Each row comes from the steps of one walk. Every step used is in the known rows, and no mark comes twice. Write the walk behind each row, first mark first.
In the rows, 100 means zero.
Known rows:
vupem, kemitig: 104, 116, 82, 141, 84, 94, 106, 97, 118, 93, 94, 138, 89, 113, 105, 104, 121, 128, 78, 90, 103, 95, 123, 72, 92, 126, 99, 130, 129, 68, 109, 82, 93, 126, 106, 84, 80, 109, 144, 89, 106, 106, 113, 132, 106, 63, 115, 85, 71
vupem, vudem, govavu: 74, 105, 72, 147, 90, 92, 99, 101, 144, 92, 93, 89, 82, 115, 102, 127, 120, 132, 112, 91, 105, 112, 136, 74, 82, 147, 116, 130, 124, 79, 94, 84, 89, 123, 92, 110, 37, 115, 133, 72, 96, 99, 99, 99, 113, 89, 103, 77, 98
mosa, vudem, govavu, luku: 99, 105, 105, 170, 90, 103, 78, 105, 132, 76, 93, 92, 100, 121, 108, 120, 110, 117, 120, 102, 101, 89, 153, 110, 95, 149, 112, 122, 118, 87, 91, 86, 91, 116, 104, 115, 72, 113, 144, 61, 82, 101, 92, 120, 122, 85, 115, 82, 99
sume, vudem: 89, 104, 144, 135, 84, 84, 106, 108, 124, 89, 93, 118, 98, 98, 111, 118, 115, 125, 77, 84, 94, 103, 125, 106, 96, 126, 89, 128, 125, 71, 107, 88, 97, 117, 98, 99, 70, 101, 146, 81, 96, 104, 92, 104, 120, 68, 102, 81, 79
vudem, govavu, sume, mosa: 104, 98, 70, 121, 99, 93, 91, 110, 125, 103, 91, 92, 89, 115, 98, 121, 114, 126, 137, 88, 97, 97, 139, 112, 88, 138, 97, 135, 121, 87, 75, 78, 97, 135, 109, 122, 66, 109, 132, 58, 89, 85, 105, 144, 85, 89, 106, 70, 94
mosa, vudem: 111, 107, 119, 150, 84, 96, 92, 107, 124, 76, 95, 124, 102, 116, 114, 123, 125, 121, 85, 101, 96, 92, 132, 102, 99, 136, 122, 130, 125, 79, 100, 88, 102, 117, 100, 99, 71, 113, 135, 85, 90, 104, 94, 113, 128, 67, 105, 88, 80
kemitig, vupem, vudem, govavu: 91, 102, 76, 152, 92, 83, 96, 107, 162, 74, 90, 87, 80, 109, 99, 134, 121, 129, 107, 94, 103, 107, 138, 39, 83, 148, 118, 125, 124, 93, 122, 80, 86, 138, 89, 107, 53, 123, 130, 45, 91, 101, 104, 114, 117, 81, 93, 91, 101
mosa, sume, vudem: 46, 103, 145, 117, 86, 78, 110, 110, 117, 99, 96, 124, 107, 107, 114, 122, 152, 113, 103, 80, 95, 99, 133, 116, 92, 133, 92, 134, 119, 74, 97, 90, 93, 128, 112, 100, 59, 106, 143, 91, 72, 103, 85, 105, 104, 71, 95, 83, 78
govavu, luku, sume: 94, 94, 97, 159, 92, 93, 98, 106, 101, 98, 96, 125, 102, 117, 97, 115, 115, 126, 122, 89, 90, 96, 152, 114, 95, 122, 71, 118, 110, 105, 97, 96, 85, 116, 114, 98, 54, 115, 139, 84, 86, 95, 85, 115, 116, 65, 85, 82, 93
vupem, kemitig, sume, mosa: 72, 118, 65, 109, 87, 95, 104, 98, 126, 119, 98, 128, 87, 100, 106, 105, 134, 121, 88, 86, 101, 91, 127, 71, 91, 124, 89, 126, 123, 67, 106, 79, 102, 142, 103, 88, 109, 112, 143, 83, 102, 93, 110, 131, 113, 68, 104, 79, 74
kemitig, vupem, vudem: 99, 101, 85, 145, 89, 80, 101, 108, 153, 71, 94, 114, 82, 106, 100, 132, 116, 130, 87, 93, 100, 107, 137, 38, 86, 136, 112, 125, 123, 86, 131, 82, 88, 133, 92, 95, 49, 125, 131, 62, 94, 99, 102, 106, 122, 71, 87, 95, 89
govavu, mosa, sume, vudem: 111, 96, 123, 143, 95, 83, 108, 112, 111, 70, 98, 133, 104, 104, 101, 123, 106, 117, 111, 75, 100, 97, 137, 130, 94, 124, 83, 123, 126, 73, 94, 85, 110, 135, 113, 116, 54, 101, 130, 79, 79, 93, 83, 126, 105, 82, 100, 82, 70
govavu, mosa: 163, 96, 88, 158, 95, 95, 104, 110, 109, 52, 95, 135, 93, 109, 95, 124, 90, 133, 94, 83, 101, 97, 137, 108, 95, 119, 85, 117, 129, 71, 101, 86, 115, 128, 108, 113, 56, 107, 123, 81, 102, 89, 94, 136, 118, 78, 94, 80, 72
mosa, sume: 61, 105, 114, 120, 86, 85, 111, 109, 111, 91, 98, 132, 104, 118, 108, 122, 161, 115, 107, 86, 97, 96, 138, 106, 90, 132, 97, 133, 118, 73, 95, 93, 93, 125, 117, 99, 50, 116, 130, 99, 79, 95, 90, 117, 102, 67, 80, 83, 79
govavu, mosa, vudem: 163, 97, 102, 170, 94, 98, 92, 110, 114, 51, 96, 131, 98, 112, 103, 128, 86, 126, 95, 92, 101, 90, 138, 120, 101, 126, 108, 119, 132, 76, 97, 84, 118, 128, 104, 115, 64, 108, 126, 74, 90, 94, 92, 133, 125, 79, 108, 86, 72
vudem, govavu: 99, 104, 84, 146, 90, 97, 97, 108, 133, 85, 88, 86, 91, 120, 103, 122, 135, 129, 115, 93, 103, 99, 139, 87, 88, 143, 101, 127, 122, 83, 90, 89, 95, 121, 99, 115, 65, 110, 132, 66, 98, 98, 103, 130, 110, 82, 94, 74, 101
sume, vudem, mosa: 98, 101, 130, 155, 90, 90, 118, 110, 120, 99, 95, 113, 97, 98, 115, 124, 104, 130, 101, 82, 93, 103, 129, 104, 95, 129, 82, 126, 123, 88, 109, 80, 110, 124, 98, 112, 73, 94, 137, 86, 97, 102, 92, 96, 115, 90, 101, 81, 89
luku, sume, mosa, vudem: 50, 95, 91, 125, 93, 89, 91, 115, 110, 125, 91, 115, 102, 112, 117, 130, 134, 127, 107, 89, 86, 89, 127, 130, 98, 128, 104, 132, 123, 114, 81, 94, 115, 128, 98, 101, 77, 113, 135, 78, 83, 89, 94, 120, 118, 63, 95, 83, 88
kemitig, sume, mosa, vudem, govavu, luku: 60, 107, 82, 120, 91, 102, 85, 107, 135, 111, 98, 94, 97, 103, 108, 120, 132, 110, 116, 93, 96, 88, 153, 106, 93, 139, 92, 116, 111, 80, 89, 81, 103, 134, 102, 114, 102, 116, 139, 65, 83, 82, 92, 117, 129, 86, 90, 75, 96
luku, sume: 92, 95, 96, 137, 90, 86, 108, 111, 108, 113, 90, 115, 101, 118, 105, 127, 143, 136, 117, 88, 88, 98, 129, 104, 95, 125, 96, 132, 121, 110, 86, 100, 100, 123, 98, 93, 60, 112, 125, 87, 90, 102, 94, 119, 114, 55, 80, 81, 91
sume, mosa, vudem: 59, 103, 94, 121, 88, 97, 86, 113, 118, 92, 93, 131, 95, 103, 119, 122, 117, 118, 73, 90, 95, 89, 131, 125, 98, 132, 106, 127, 125, 76, 98, 86, 118, 124, 105, 108, 82, 113, 142, 83, 92, 81, 98, 117, 123, 77, 104, 83, 77

Write each row's walk:
103, 107, 105, 156, 87, 99, 85, 106, 137, 80, 90, 87, 100, 121, 113, 126, 129, 122, 110, 103, 101, 91, 139, 104, 95, 148, 128, 129, 125, 87, 89, 87, 102, 121, 96, 113, 76, 112, 136, 63, 86, 104, 98, 124, 122, 80, 113, 83, 96
mosa, vudem, govavu
119, 98, 70, 163, 97, 83, 94, 109, 159, 62, 91, 90, 80, 109, 94, 137, 102, 129, 113, 91, 106, 105, 143, 48, 83, 144, 112, 120, 127, 93, 118, 78, 94, 141, 91, 114, 50, 120, 126, 40, 91, 96, 102, 124, 117, 87, 97, 91, 98
kemitig, vupem, vudem, govavu, mosa
151, 97, 121, 141, 99, 83, 116, 109, 111, 107, 99, 117, 97, 107, 99, 125, 88, 131, 133, 85, 88, 103, 136, 111, 96, 122, 88, 138, 120, 90, 92, 73, 95, 134, 110, 108, 63, 99, 132, 80, 86, 101, 92, 117, 87, 88, 109, 80, 79
govavu, sume, vudem, mosa
111, 105, 113, 133, 91, 90, 103, 106, 143, 99, 96, 77, 97, 97, 100, 125, 127, 121, 122, 83, 100, 100, 140, 89, 92, 133, 87, 119, 119, 78, 89, 81, 103, 140, 91, 115, 93, 102, 133, 54, 87, 98, 90, 119, 126, 87, 92, 72, 95
kemitig, sume, vudem, govavu, mosa
61, 110, 83, 111, 90, 99, 90, 108, 140, 115, 97, 89, 96, 104, 111, 128, 143, 114, 111, 93, 96, 89, 141, 97, 93, 141, 104, 123, 117, 80, 88, 82, 111, 140, 94, 111, 104, 115, 134, 66, 87, 84, 97, 120, 129, 83, 87, 75, 94
kemitig, sume, mosa, vudem, govavu
80, 102, 132, 141, 88, 87, 97, 109, 139, 94, 88, 83, 95, 103, 109, 119, 121, 124, 104, 85, 99, 103, 130, 106, 91, 139, 94, 128, 123, 81, 92, 85, 97, 121, 93, 115, 74, 99, 147, 59, 94, 106, 96, 114, 114, 85, 110, 75, 97
sume, vudem, govavu
75, 94, 129, 134, 89, 79, 108, 110, 116, 121, 91, 104, 103, 106, 108, 127, 133, 132, 110, 82, 86, 101, 124, 112, 97, 123, 90, 132, 122, 110, 86, 95, 99, 122, 92, 95, 66, 103, 138, 77, 86, 106, 89, 109, 116, 58, 91, 81, 90
luku, sume, vudem
112, 97, 124, 157, 94, 88, 97, 110, 135, 78, 89, 88, 95, 102, 104, 122, 99, 127, 110, 80, 103, 101, 133, 116, 92, 134, 87, 121, 128, 81, 91, 82, 107, 127, 94, 123, 70, 95, 142, 52, 93, 99, 94, 125, 113, 88, 114, 74, 90
sume, vudem, govavu, mosa
38, 103, 136, 122, 89, 80, 105, 109, 127, 105, 94, 98, 105, 112, 111, 121, 154, 112, 123, 81, 99, 98, 137, 117, 88, 144, 97, 134, 119, 81, 86, 87, 92, 128, 108, 112, 61, 105, 143, 73, 72, 103, 87, 115, 98, 82, 101, 79, 91
mosa, sume, vudem, govavu
92, 101, 90, 149, 95, 95, 126, 113, 108, 102, 99, 129, 102, 117, 114, 128, 140, 122, 131, 86, 95, 96, 142, 103, 89, 138, 91, 131, 117, 93, 101, 82, 112, 134, 117, 113, 57, 107, 117, 103, 85, 96, 92, 106, 98, 93, 80, 83, 90
vudem, mosa, sume
102, 121, 79, 127, 84, 95, 110, 94, 128, 109, 100, 126, 90, 108, 100, 108, 139, 124, 95, 91, 103, 94, 129, 56, 91, 125, 96, 128, 123, 67, 107, 81, 91, 137, 101, 82, 100, 112, 138, 86, 102, 106, 107, 128, 115, 63, 100, 82, 76
vupem, kemitig, sume
80, 100, 69, 152, 96, 89, 100, 104, 136, 84, 95, 96, 87, 115, 97, 131, 114, 125, 134, 84, 109, 108, 143, 93, 81, 145, 112, 127, 126, 80, 89, 79, 97, 135, 99, 120, 29, 113, 127, 66, 84, 93, 93, 112, 105, 97, 107, 77, 92
vupem, vudem, govavu, mosa, sume
57, 92, 94, 147, 95, 95, 87, 111, 101, 108, 96, 128, 103, 111, 108, 118, 105, 119, 116, 88, 86, 90, 151, 135, 98, 127, 78, 118, 112, 106, 90, 94, 95, 117, 113, 102, 67, 115, 146, 77, 80, 85, 85, 114, 118, 72, 97, 82, 92
govavu, luku, sume, mosa, vudem
91, 97, 76, 155, 98, 80, 96, 110, 157, 70, 93, 94, 85, 111, 95, 138, 117, 124, 125, 88, 106, 104, 145, 55, 81, 147, 114, 123, 124, 94, 115, 78, 93, 145, 97, 114, 45, 121, 126, 41, 80, 98, 98, 125, 108, 89, 94, 92, 96
kemitig, vupem, vudem, govavu, mosa, sume
48, 104, 83, 126, 91, 99, 80, 113, 131, 97, 90, 104, 93, 108, 119, 125, 120, 119, 94, 92, 96, 88, 134, 124, 94, 144, 109, 127, 124, 82, 88, 83, 115, 126, 101, 119, 86, 110, 142, 64, 90, 83, 102, 124, 118, 88, 110, 79, 90
sume, mosa, vudem, govavu
91, 99, 75, 163, 94, 85, 91, 106, 158, 72, 93, 90, 81, 109, 94, 129, 104, 126, 115, 94, 104, 106, 153, 44, 83, 147, 103, 118, 118, 93, 124, 81, 79, 133, 98, 107, 50, 125, 137, 43, 89, 97, 99, 112, 118, 84, 96, 91, 103
kemitig, vupem, vudem, govavu, luku
50, 101, 84, 138, 92, 102, 76, 112, 124, 92, 91, 108, 94, 107, 116, 118, 107, 113, 100, 92, 97, 88, 145, 132, 95, 143, 98, 120, 118, 83, 93, 82, 107, 121, 107, 123, 83, 113, 149, 63, 86, 79, 97, 123, 119, 90, 113, 79, 93
sume, mosa, vudem, govavu, luku
74, 102, 72, 160, 91, 95, 93, 99, 138, 87, 95, 94, 83, 115, 97, 121, 104, 126, 123, 90, 104, 110, 149, 80, 82, 147, 100, 123, 115, 80, 98, 83, 79, 118, 99, 111, 34, 117, 141, 69, 92, 94, 93, 97, 115, 93, 105, 76, 100
vupem, vudem, govavu, luku
91, 120, 106, 125, 84, 88, 110, 95, 134, 116, 99, 119, 93, 99, 104, 107, 129, 121, 90, 87, 101, 96, 125, 65, 93, 125, 90, 128, 124, 69, 107, 80, 90, 136, 96, 83, 108, 105, 150, 78, 97, 109, 105, 121, 116, 67, 113, 82, 75
vupem, kemitig, sume, vudem
72, 110, 90, 106, 87, 96, 95, 109, 129, 111, 100, 111, 97, 99, 114, 126, 143, 114, 92, 92, 93, 90, 138, 98, 96, 132, 99, 123, 116, 74, 94, 85, 111, 136, 98, 103, 102, 116, 134, 79, 88, 84, 93, 112, 133, 73, 82, 78, 84
kemitig, sume, mosa, vudem
